In the rows, 128 means zero.
Known rows, with every step that occurs
kapof, fenun, liso, fafop, tato, rusu, laru: [114 133 134 142 127 161  66 106 179  83 142 103 176 112  96 109  83 154
 128 194  65  96 118 102 115 130 101 156 140  68 216 162 106  83]
voke, rusu, mavu, fafop, tato: [118 117 113 100  85 135 144 151 123 130 158 133 142  70  81 145 139 124
 138 144 143 119 116 120 169 131 107  88 118 145  75 149 177  98]
semu, rusu, mavu, fafop, liso, fenun, kapof: [103 141  89 123  48 178 132 153 100  95 130  96 174 118 173 118 136  95
 121  97 128  96 115 163 130  66  63 163 117 160 112 132 131 174]
mavu, fafop, voke: [123 113 117 126  86 151 134 129  96 143 117 159 196 156 110 158 112  90
 136 137 161  78 127 111 117 158 152 142 141 184  90 140 165 164]
fafop, tato: [128 105 150  99 128 118 124 165 140 133 154 105  96 136 112 139 139 126
 138 159 140 153 149  98 129 174 138  59 134 138  91 140 142 110]
fafop, tato, rusu: [124 107 157  84 172 130  85 140 161 120 148 119 119 142 103 125 119 112
 157 142 129 135 134  84 125 195 111  72 127 113 122 126 166  94]
semu, rusu, mavu: [141 135 128  88  88 117 148 136 130 144 139 105 117  53 157 135 155  92
 137 116 134 116 129 151 120 115  99 138 133 104  80 137 126  90]
mavu, fafop, liso, fenun, kapof: [ 97 122  95 136  90 173 120 178  83  93 108 113 157 188 146 137 113 104
 122 104 134 121 130 130 129 101 114 141 113 186 142 108 138 212]
mavu, rusu: [140 109 121  86 112 118 138 164 104 159 147 127  85 128 141 134 130 148
 144  79 150  95 125 114  98 163 138 118 128 142 101 116 110 138]
liso, fafop, voke: [168 120 156 145 126 154 137 112 136 111  97 145 160 149 118 126 127 132
 115 156 141  94 141 107 100 144 103 144 160 145 113 134 104 133]
mavu, rusu, muzero: [132 119 106  92  79 107 169 127  73 175 182 137  68 108 136 141 143 174
 152  99 128 101 122 137 105 181 145  86 133 140 145 108 113 143]
voke, rusu: [153 123 117  96 174  99 161 154 116 133 155 132  90 124 106 136 139 134
 120 107 143 151 145 142 133 133 130 121 112 121 115 121 127  95]
kapof, fenun, liso, fafop: [141 138 144 130 127 136 114 132 122 145 120 114 149 133 134 133  95 156
  69 106  90 113 157 127 123  89 147 181 133 111 197 131  84 134]
laru, rusu, voke, fafop, liso, fenun, kapof: [113 113 118 206 153 161 144 103 136  86  99 131  85 183 148 118 150 131
 161 135 129 191  85 179 163  61 109 145 116 159 168 103  64 219]
laru, rusu, tato: [116 130 128  92 123 145 116 102 102 165 155 131  70 114 107 161 151 118
 158 155 131 146  95 135 138 187 167 107 141 153 140 121 144 126]
rusu, semu: [132 121 105  93 135 101 131 133 107 136 120 101 100 110 143 151 172 105
 126 143 145 158 146 128 120 105 150 104 102 122 122 133 153 113]
rusu, voke, fafop, tato: [123 117 165 164 152 110 156 115 149 156 127 133 105 132 111 126 140 138
 156 154 119 176 136 140 152 120 140  55 132 134  93 135 132 139]
semu, rusu: [144 153 144  85 132 105 146 150 115 164 157 103 108 121 145 122 143 109
 120  93 131 125 142 147  95 137 125 135 124 118 112 132 118 103]
liso, fenun, kapof, fafop, tato: [ 89 124 148 144 125 116  87 181 130  73 156  89 102 120 155 142 130 154
 106 163 144 136 151 103 149 121 119  73 137 147 140 119 119 105]
laru, rusu: [143 115 125 117 136 131 125 138 119 138 141 129  78 124 120 158 140  97
 158 130 158 151  99 137 128 176 166 144 127 155 134 117 114 136]
liso, fenun: [107 130 141 127 125 125 130 142  91 131 102 115  84 128 144 140 131 103
 150 100 132 130 143 119 122 141 127 132 117 142 134  95 116 131]
liso, fenun, kapof, fafop: [102 135 142 142 132 108  96 180 104  84 117 103 102 119 177 146 115 128
 103 123 145 131 143 132 144  94 133 123 133 146 158  95 111 121]
liso, fafop: [168 137 156 134 146 145 132 147 119 129  94 129 120 117 129 134 116 123
 116 106 119 122 149 124  97 135 125 135 134 143 128 105 109 123]
fenun, liso, fafop, tato, rusu, voke: [145 108 160 123 182 160  66  86 166 121 135  89 167 116 109  99  90 214
 118 164  88 121 160 107 141 129  78  65 137 109 170 131 129 135]
tato, rusu, muzero: [124 124 124  88 145 110 129  98 110 149 147 146 101 120 119 144 116 118
 165 119 109 128 130 130 122 193 138  97 131 109 183 102 162 110]
rusu, voke: [130  93 137 121 131 102 141 124 118 163 121 122  93  99 134 143 135 140
 128 145 125 145 144 142 139 128 165  79 124 143 121 120 143 143]
kapof, fenun, liso, fafop, voke, rusu: [154 134 128 137 149 138 146  93 148 130 147 134 182 154 106 115 119 197
  65 146 112  95 150 130 138  83 105 198 142 101 195 167  72 109]
liso, fenun, kapof, fafop, voke: [ 99 115 135 163 115 130 101 145 120  66 120 121 144 141 170 142 128 139
 108 166 167 107 137 113 143 107 120 129 160 145 136 127 107 131]
semu, rusu, voke, fafop: [139 171 160 145 164 103 173 107 130 188 131 124 114 125 149 113 147 122
 134  84 113 148 121 184 119  75 129 125 120 118 120 127 104 124]
tato, rusu: [133 116 138  81 174 121  96 132 136 127 109 136 123 134 119 131 109  93
 154 109 127 128 134 112 116 172 128 124 124 113 139 100 152 107]
rusu, voke, fafop: [136 129 146 159 163 105 164 109 125 159  92 152 104 120 130 133 134 116
 148 112 125 170 130 166 139  87 157  99 125 137 114 113 117 151]
muzero, rusu: [122 121 122 103 149 110 101 168 112 121 143 151 102 126 118 112 131 144
 147 109 129 150 167  84  95 147 169 138 119 111 134 109 126 118]
voke, rusu, mavu: [147 106 102  92 128 111 160 129 141 123 131 131  99  51 118 138 158 118
 137 131 142 152 132 144 156 115 110 118 121 111  86 128 129  85]
kapof, fenun: [112 121 147 115 115  97 137 146 114 170 136 132  89 129 131 153 128  97
 106 122 115 126 129 129 120 133 186 149 116 129 166 129 120 108]
fafop, kapof: [149 113 101 110 100 106 141 142 141 136 109 140  88 154 135 162 123 104
 123  99 158 130 134 109 127 217 163 130 133 151  68 125 134 162]
tato, rusu, mavu, fafop, kapof, fenun: [ 93 123  97 107  46 123  98  99 145 139  95 168 165  94 120 171  81  53
 128  79 124  54  67 107 155 197 156 202 111 142 137 128 184 125]
voke, fafop, liso: [156 145 127 158 151 143 171 141 130 126  97 163 141 187 127 111 142  83
 135  96 142 185 125 142 107 105 132 148 129 122  74 121 121 167]
muzero, rusu, mavu, fafop, liso: [115 128  77 125  66 164 108 159 107 105 118 172 192 103 107 101 127 113
 145 117 133 117 124  92 109 121 147 175 113 129  92 127 181 158]
fafop, kapof, fenun: [117 120 115 123  75  84 141 138 143 163 125 147  73 154 136 163 116  98
  99  99 134 110 116 113 134 199 190 171 123 138 132 139 123 133]
muzero, rusu, laru: [105 115  87 134 116 123 102 165 122  84 132 150 106  85 106 110 128 131
 175 170 119 140 140  97  79 139 170 154 131  91 131 128 120 103]

Rows
[124 128 113 101 150 115 120 111 130 105 183 132 152 126 120 134 149 188
  74 201 152 130 129 131 164 101 137  85 174 121 125 162 142  77]
fenun, kapof, fafop, voke, rusu, tato
[100 102 128 114 136 128 119 175 103  94 107  98  70 149 166 152 127 121
 128 120 133 143 163 130 141 115 104 107 127 154 160  95  90 152]
liso, fenun, kapof
[117 116 106 113 140 132  94 129 140  92 106 131 134  90 113 126 110  79
 182 164 119 119 103 129  95 167 130 140 133  87 142 115 147  92]
tato, rusu, laru
[125 156 116  92  55 141 145 146  98 158 133 120 176  61 141 149 128  70
 132  88 133  78 111 153 119 114 120 151 122 150  81 135 158 116]
semu, rusu, mavu, fafop
[122 173 142 159 107  65 173  84 158 199 134 142  95 148 151 127 129 114
 102  64 109 123  92 179 132 121 161 182 107 123 134 157  97 132]
semu, rusu, voke, fafop, kapof, fenun
[131 123 116 121 124 136 153 128  98 141 144 158 183 154  86 143 124 123
 125 123 163  91 117 123 131 139 136 146 129 166 103 148 160 130]
mavu, fafop, voke, rusu
[ 97 113 155 114 134 134  80 117 126 159 144 126 163 113  85 134  90 134
 158 150 116  96 110 111 151 169 142  64 110 159 136 127 214 130]
mavu, fafop, tato, rusu, voke
[155 172 140 166 149 123 181 103 142 170 137 129 140 161 149  80 155 121
 124 102 114 170 112 188 107  61 113 139 115 111  91 141 116 154]
semu, rusu, voke, fafop, liso
[114 150  85 140  72 172 156 127  92 111 108 144 172  95 112 112 146  98
 133 101 132 108 100 143 152  93  84 169  95 148  94 120 157 141]
voke, rusu, mavu, fafop, liso, fenun
[127 138 164 134 122 100 108 170 142 125 168 119 125 101 123 143 135 130
 107 170 150 134 136  92 130 158 164  79 142 126  82 139 157  74]
kapof, fafop, tato
[142 121 138 145 116 156 120  92 146 130 117 132 191 162 132 128 108 168
  74 149 114  85 149 107 122 108 129 189 155 117 181 162  79 143]
kapof, fenun, liso, fafop, voke
[107 150  80  95   4 127 135 113 125 169 141 118 186  98 148 162 100 109
  80  62 120  62 104 141 152 131 156 218 124 131 121 173 130 160]
semu, rusu, mavu, fafop, kapof, fenun, liso
[129 129 160 130 122 143 108 137 149 135 147  94 142 141 115 128 110 179
  81 151  89 121 162 103 136 117 122 125 137 114 177 157  96 117]
kapof, fenun, liso, fafop, tato
[109 113 125 192 151 139 151 125 132  97  85 120 108 186 161 104 139 137
 133 126 113 183 132 170 149  47  98 107 121 143 148 105  86 213]
rusu, voke, fafop, liso, fenun, kapof
[134 145  96 170 117 117 144 113 146  80 156 155 173  75 104 120 143 135
 125 221 161 118  92 135 115 121 143 161 158  93  86 165 133  54]
kapof, fafop, voke, rusu, laru
[169 134 137 123 149 157 121 138 118 123  98 106 161 133 135 130 102 164
 104 104 115 132 179 123 115 105 122 138 143 127 142 115  94 155]
fenun, liso, fafop
[149 120 161 114 137 158  84 105 179  87  98 121 150  67 109 114 114 122
 154 156 107 106 118  97 131 157  52  97 142 105 115 123 149  69]
liso, fafop, tato, rusu, mavu
[124 143 171 118 166 113  62 145 156 114 162 123 145 108 113 126 107 120
 128 150 137 120 119  86 128 188 147  88 133 104 116 123 185  56]
kapof, fafop, tato, rusu
[138 126 123 130 143 183  73 114 175  66 122  96 183 104  97 102  90 163
 159 195  89 114 137 103 107 151  71 123 150  78 151 142 114 107]
fenun, liso, fafop, tato, rusu, laru
[124 130 121 170 153 147 151 158 120  79  88 128 118 213 163 110 139 105
 137  96 133 181 140 145 132  64  86 143 123 141 137 101  80 194]
voke, fafop, liso, fenun, kapof
[119  97 104 131 122 147 127 171 116  78 115  97 105 177 164 118 141 123
 117 137 134 159 148 126 130 102  99 123 120 146 139 109 100 183]
fafop, liso, fenun, kapof
[117 117 128  80 169 110  78 119 152 124 149  95 114 131 112 131 154 113
 152 173 135 151 134  97 128 150 105  69  97  98 138 144 195  77]
fafop, tato, rusu, semu
[162 147 146 120 158 156 145  64 125 145 141 147 152 129  86 108 143 188
 104 174 116 103 130 128 125 132  86 114 154 127 129 153 130  84]
liso, fafop, voke, rusu, tato
[120 148 141 200 138 144 169  97 120 136  77 141 116 160 140  95 146 118
 146 107 114 173 121 157 137  75 109 137 109 137 120 110 111 190]
rusu, voke, fafop, liso, fenun
[136 115  91 127 137  90 162 108 119 103 203 148 132 125 130 146 148 194
  87 192 160 136 137 152 157 115 135  93 163 119 161 148 119  93]
fenun, kapof, fafop, voke, rusu, muzero
[155 125 159 103 177 171  65 125 163 101 133  88 174 143 107 108  83 179
 125 136 104 121 166  85 124 153  71  99 141 102 161 126 124 118]
fenun, liso, fafop, tato, rusu
[155 148 129 150 116 126 130 163 126 116 141 141 161 132 141 117 134 111
  81 139 154 149 120 119 110 126 177 137 132 119  79 134 162 112]
kapof, fafop, liso
[143 113  88 107 157 103 155  96 134 127 154 123 134 135 117 127 191 145
 119 180 165 144 136 131 139  89 108 121 110 102 116 168 146  90]
fafop, voke, rusu, semu
[102 153 127 210 156 141 130 113 115 112 100 167 117 164 128  60 142 157
 166 106  99 180 137 123 118  69 126 163 104 108 150 108 107 173]
muzero, rusu, voke, fafop, liso, fenun
[134 127 138 146 140 115 159 118 112 176 122 150  92 129 142 117 131 155
 160  79 132 117 106 149 117 104 139 111 126 143 106 107  94 166]
mavu, rusu, voke, fafop
[112 136 139 159 150  84 127  66 177 167  91 173 103 165 128 134  95 105
 128  78 101 120  79 137 148 159 162 173 112 116 171 122 131 135]
tato, rusu, voke, fafop, kapof, fenun
[112 147 142 187 181 152 125  74 140 122  66 148 140 169 132  83 122 110
 168  91 103 151 103 151 133  96  85 151 103 114 152  96 131 165]
tato, rusu, voke, fafop, liso, fenun
[152 166 137 155 128  89 171  89 151 186 123 139 103 148 151 122 134 118
 131  66 133 139 110 175 126 138 138 142 125 139  79 140 107 156]
semu, rusu, voke, fafop, kapof
